Known rows, with every step that occurs:
tazof/radu/noni/vokib/lebazi/bobor: [ -5 -19  -3  -3   7  17  -6  35  -1  42  14  -4 -10 -21 -28 -31   1 -39
 -67  -9  -1  25]
noni/vokib/vusil/bobor: [-19  -7  -2 -15  -9  30   5   6  -1  18  16   9  -5 -11 -17 -21 -15 -33
 -21  10 -18 -13]
noni/vokib/vusil/bobor/lebazi: [-27  -2   0 -12   1  33  13   7  -2  20  12  16   0 -10 -20 -30 -11 -30
 -15  10 -19 -12]
lebazi/radu/noni/vokib/vusil/bobor: [-26 -29  -4 -43   5  21   2  34  -2  25  11  -7 -13 -25 -11 -27  -6 -35
  -1 -11 -11  -3]
vokib/vusil/radu/lebazi: [ -8  17  -4  37 -12  21   1  20  -3  35   8  -5  21 -16 -17 -27 -10 -30
 -32  -6 -25  -7]
noni/vokib/lebazi: [-40 -24  -2 -25  14  33  -8   9   5  31  18   2 -24 -15 -15 -31  -8 -35
 -89   5  -1 -10]
vokib/noni: [-13 -18  -9 -24   4  14   0  29   0  39  11  -5  -1 -23 -16 -27 -56 -30
 -30  -7  -6  -8]
radu/lebazi: [ -7  10  -2   7   0  14  -1  17   3  41   8  -5 -11 -25  -8 -39 -29 -33
 -21  -7 -19  -4]
vusil/bobor: [-25  -7  -7 -15   2  10   8  12   1  22  13 -11 -14 -23  -1 -31 -24 -29
  54  -1  -4 -12]
bobor/lebazi/radu/noni: [-46 -27  -1 -39  29  20  13  36  -3  40  -1  -9   0 -31 -12 -47  -8 -29
   8 -15  -8   2]
radu/lebazi/bobor: [  1  -9  -4   1   1  14 -37  16   8  51   6  -5 -12 -26  -7 -43 -24 -38
 -13 -12 -15  -3]
tazof/radu/lebazi/bobor: [  7   3  -6   5  -3   0 -12  19   1  48   7  -9   1 -27 -24 -40 -20 -38
 -24  -4 -14  27]
bobor/lebazi: [-44 -13  -1 -19  21  23  13  15   1  37   2  -2   3 -25 -13 -45 -18 -27
   1  -3  -8  -4]
bobor/lebazi/radu/noni/vokib: [-43 -26   0 -38  28  28  13  32  -2  37   1   0 -14 -27 -13 -48 -10 -31
 -12 -11 -10   1]
radu/noni: [-10 -20  -3  -4   5  20   3  39  -1  36   8 -12 -11 -26  -9 -26 -15 -31
  -9 -25  -7  -6]
radu/noni/vokib: [ -6 -17  -1  -4   3  31   2  34  -1  32  12   3 -33 -19 -11 -26 -18 -34
 -42 -17 -10  -8]
tazof/radu/noni/vokib/vusil/bobor: [  4   5  -3   9  -9  13  25  33  -8  25  14   1   1 -17 -30 -23  -6 -35
 -23  -2 -15  22]
vusil/bobor/lebazi: [-38   2  -2 -10  15  15  22  14  -2  25   7   0  -6 -22  -6 -45 -20 -26
  63   1  -8  -9]
lebazi/radu: [-43 -43  -7 -67  14   9  -8  18   3  32   7 -25  -9 -34  -4 -31 -20 -33
  -1  -6   1  -3]

Rows:
[-44 -25   1 -36  21  30  13  33  -4  35   1   1   7 -24 -21 -42  -2 -30
 -18  -9 -15   1]	bobor/lebazi/radu/noni/vokib/vusil
[-39  -9  -2 -25  20  21  20  27  -4  25   7   4 -23 -23  -6 -48 -13 -30
  48  -4  -9  -4]	vusil/bobor/lebazi/radu/noni/vokib
[-15  -5  -3  40   6  32   0  37  -1  36  14  -2 -36 -14  -8 -34  -4 -32
 -64 -15  -5  -9]	vusil/radu/noni/vokib/lebazi
[-27 -38  -3 -48   6  24  -3  34  -1  30  10 -10  -8 -27 -14 -25  -6 -36
 -34 -13 -10  -1]	lebazi/radu/noni/vokib/vusil
[-20 -16  -2 -23  -6  34  -2   6   2  24  13   7  -1 -13 -19 -18 -14 -34
 -62   7 -16 -11]	noni/vokib/vusil
[-41 -11  -3 -26  20  13  20  31  -3  28   5  -6 -10 -28  -6 -48 -11 -27
  69 -10  -7  -4]	vusil/bobor/lebazi/radu/noni
[-43 -11  -4 -31   6  18  15  17  -4  24   5  -4  34 -23 -18 -32  -2 -27
  40   2 -14  -5]	vokib/vusil/bobor/lebazi/radu
[-58 -29  -3 -52  30  18  10  19   0  37  -1 -10   2 -31 -11 -48 -15 -29
   9  -3  -5  -1]	bobor/lebazi/radu
[  2  -4  -3   2  -1  14  21  33  -5  32  12  -4 -16 -21 -25 -28 -16 -36
 -48  -6 -10  23]	tazof/radu/noni/vokib
[ -9 -17  -4  36   6  32 -25  37   1  43  13   0 -35 -15  -9 -36  -1 -35
 -59 -18  -3  -8]	vusil/radu/noni/vokib/lebazi/bobor
[-50 -38  -3 -51  21  28 -11  11   5  32  16  -6 -24 -20 -12 -36  -4 -37
 -83   4   1  -5]	noni/vokib/lebazi/radu
[ -6  11   0  25 -12  35   1  11   0  31  13  11 -11  -8 -18 -27 -15 -34
 -70   6 -26 -10]	noni/vokib/vusil/radu/lebazi
[  3   4  -5  44  -2  18 -27  21   5  48   7  -6 -24 -20  -3 -43 -22 -35
 -17 -13 -15  -6]	vusil/radu/lebazi/bobor
[ -9  -4  -5  29  -9  25   3  34  -6  32   8  -8  20 -17 -17 -18   1 -29
 -26 -15 -16  -8]	vokib/vusil/radu/noni
[  0  -1  -1  21 -10  34 -25  11   2  36  11  11 -12 -10 -18 -30 -12 -37
 -64   2 -24 -10]	noni/vokib/vusil/radu/lebazi/bobor
[-19  -5  -6  16  -8  24   0  16  -3  29   8 -10  22 -16 -17 -18  -7 -29
 -28  -3 -15 -11]	vokib/vusil/radu
[ -3  -1  -3  41   0  31   3  34  -3  32  12  -1 -41 -15  -5 -30 -15 -33
 -41 -14 -11 -10]	vusil/radu/noni/vokib
